Each row comes from the steps of one path. Every step used is in the known rows, and no mark comes twice. Write the path behind each row, first mark first.
Known rows
P, M, Y: [ -7   5   5   2  22  10  -1  -1  17  -4 -35  12   3  -7  46 -14  13  23
 -13  -9   2   1  -3  29]
D, Y, M, V, Q, P: [ -5  -6  -1  -3 -50   2   7  -8  -1   2  31  27   3  11 -17  19  -7 -20
  12  11  -6  -1   5 -13]
V, Q, P: [ -3  -7   0  -9 -49  -8   2   0  -2  -5  -8  -6   6  10  -7  15   5  -4
  -4  -2  11   3  25 -23]
C, V, Q: [ 13  -7  -3  -4 -25  -6  -3  -5  -7   7   9   3  -5   0  -3   0  11  -8
  20  14  -6   5   4   0]
C, V, M: [  6   0   1   5  17  -1  -1  -5  -5   5   7   0  -5  -7  -1 -15  17  21
  13  12 -10   2 -14   2]
D, Y, M: [ -3   6  -2   5  17  12   5  -5   0  -4 -24  21  -2   7  13  -6  -9 -36
  -4   1 -22   0 -13   8]
M, P, Q: [ 11  -3  -6   1 -15   1  -1   1  -3   0 -17 -15  -3   1 -26  -5  -2   9
  -7  -3   0   1  11  -8]
Q, V, C: [ -2   0   2  -7  45  -4   0  -5  10  -5  18 -14  -1   0  -8  23 -13 -13
 -14 -30  14   1   2   6]
V, M: [ -7   1   0   2  17   3   3   3  -2  -5 -12  -6  -2  -6   8  -4  15  21
 -12  -5   2   1   0   2]
Y, M, V, Q, P: [ -7  -7   1  -8 -25 -10   2  -2  -4   3  24  -4   4   6   2  14 -11 -24
   8   3   9  -2  21 -19]
Y, M, P, Q, V: [ 10  -4  -4  -2   9  -2  -3  -2  13   3   8 -19  -2   6 -18  11 -21 -29
  -8   0   6  -5  17  -1]
Y, M, V: [  2   2   1  -2  46  -3  -1   2 -10   3   7  -6  -4  -8  25  -6 -18 -27
   4   1  -4  -2  -2   9]
P, Q, V: [  7  -5  -5  -3  12   0   1   5  19   0   9 -17  17   6 -38  21  -1  -8
  -9   3   8   0  17  20]
C, V: [ 17  -1  -1   1  28  -4  -3  -3 -10   5  -6  -1  -4  -4   6 -17   2  -6
  19  12 -11   2  -8   5]
Q, P, M, V, C: [-23   2   3  -2   6   2  -3 -11  13  -1  26 -12  15 -10  -8   9   9  24
   0 -31  10  -2  -1  -9]
M, P: [ 11  -1  -1  -4   5  -2  -4   2 -16  -5 -20  -7 -25  -5  17 -10  -9   6
  -6  -3   3  -1   5 -15]
D, Y: [  4   2  -5   4  -2  13   6  -2  -3  -7 -19  24  -4   3  -7  -1   2  -2
  -4   5 -15   2 -11  11]
P, C: [ -2   8  -2   5  14  -1   3  35 -18  -4 -23  -9   2  -3   0  -5   0  -6
 -10  14  -1   1  -8  10]
Y, M, V, C: [-10   4   3  -2  58  -4   0 -10  -5   1  18 -11   0  -7  16   2 -21 -27
  -1 -34  -1  -1 -10   3]
C, V, Q, P, M: [ -9  -5   0  -3 -60   0  -6 -10  16   8  11   0  12   0 -10   2  30  12
  20  12   2   1   7 -14]
C, V, Q, P: [ 11  -9   0  -6 -44  -8  -3  -8  -3   6  11   1   2  10 -15   4   8  -4
  22  13   4   3  13 -22]

Which path is each row?
[ -6  -6  -1  -6  -4  -8   2   2  -8   6  22  -2  -4  -5  15  11  -7 -27
   5   3   0   1  10   4]
Y, M, V, Q
[ 11   4   7   8   0  -3   3  15  -9   2   1  13   7   6   0 -14   4  34
  11  23   3   0 -17   1]
Q, P, C, V, M, Y
[ -4   1   0  -4  38  -6   1  -4  -9  -1  23  -8  -2 -10  -2   7 -10   4
  -1 -30   3   2  -9   5]
M, V, C
[ 15  -5  -5   8 -23   0  -4 -10   0   9  14  -9  -6  -4 -38 -13  15  35
  13  12  -8   0  -5 -10]
C, V, M, P, Q
[  9   8   4  11  20   0   2  19 -11   4  -1  17  -2  -4  12 -18   9  32
   8  25  -5   3 -27  24]
P, C, V, M, Y
[ 17  -1   5   4  31   1   0 -10  -1   3  -3  19  -7  -2  27 -19   7  31
  10   6  -5   3 -15  18]
C, V, M, Y
[  2   2   6   1  28   4   4  -1   0  -8 -22  13  -4  -1  35  -9   4  34
 -17  -9   4   3  -3  18]
V, M, Y
[ -4  -5  -3   1   4   2   4   3  23  -1  23 -15  18   3 -45  24  12  20
 -15   3   7  -1  13  17]
P, Q, V, M
[  5   4   0  -3  19  -1  -4  -2 -11  -3 -27 -12 -23  -3  34 -16 -21 -26
  -6  -7  -2  -2   1 -17]
Y, M, P
[ -8   0  -1  -3 -55  -7   6  29 -10  -4  -6  -7  13   8 -21  15   8  -3
  -6  16  13   3  14 -17]
V, Q, P, C
[  5   1  -8   9 -23  13   3  -8   5  -1 -17  13  -3   9 -27  -4 -10 -19
  -5   1 -19  -3  -5  -4]
D, Y, M, P, Q
[-23   5   1   0  26   4  -3  -7  10   1  24  -9   7 -20   2   5  12  21
  -3 -30   2   0 -13  14]
P, M, V, C
[ -8   4   6  -2   1   9  -1  -6  19  -8 -33   9  12   2  36 -11   9  26
 -10  -9  12  -1   6   5]
Q, P, M, Y
[ -1  -2  -1  -1  21  -5  -3 -12  18   0  19 -25   1   6 -27  20 -26 -31
 -14 -35  10  -4   8  -7]
Y, M, P, Q, V, C
[  5   3  -2   3  -5   9   0  -8  -8  -5 -19  20 -25   3  15 -10 -18 -24
  -4   1 -16  -2 -13 -11]
D, Y, M, P
[ 14   9  -3  14 -11   5  -2  12 -18   7   1  24 -21   3  -8 -17 -13 -25
  21  36 -25  -3 -37  -4]
D, Y, M, P, C, V
[-14  -3   5  -6 -49   3   1  -7  20  -4 -18  14  13   5  27   5  20  25
  -9  -8  14   2  18   2]
V, Q, P, M, Y
[-11   0   2  -4 -34 -11   3  26 -15   4  25  -8  10   4 -12  16 -11 -25
   5  21  10  -3   7 -12]
Y, M, V, Q, P, C
[-18   4   2  -1 -12   8  -2  -2  16  -5 -23 -10  15  -3   7  -5  18  14
  -6  -3   5  -2  10 -10]
Q, P, M
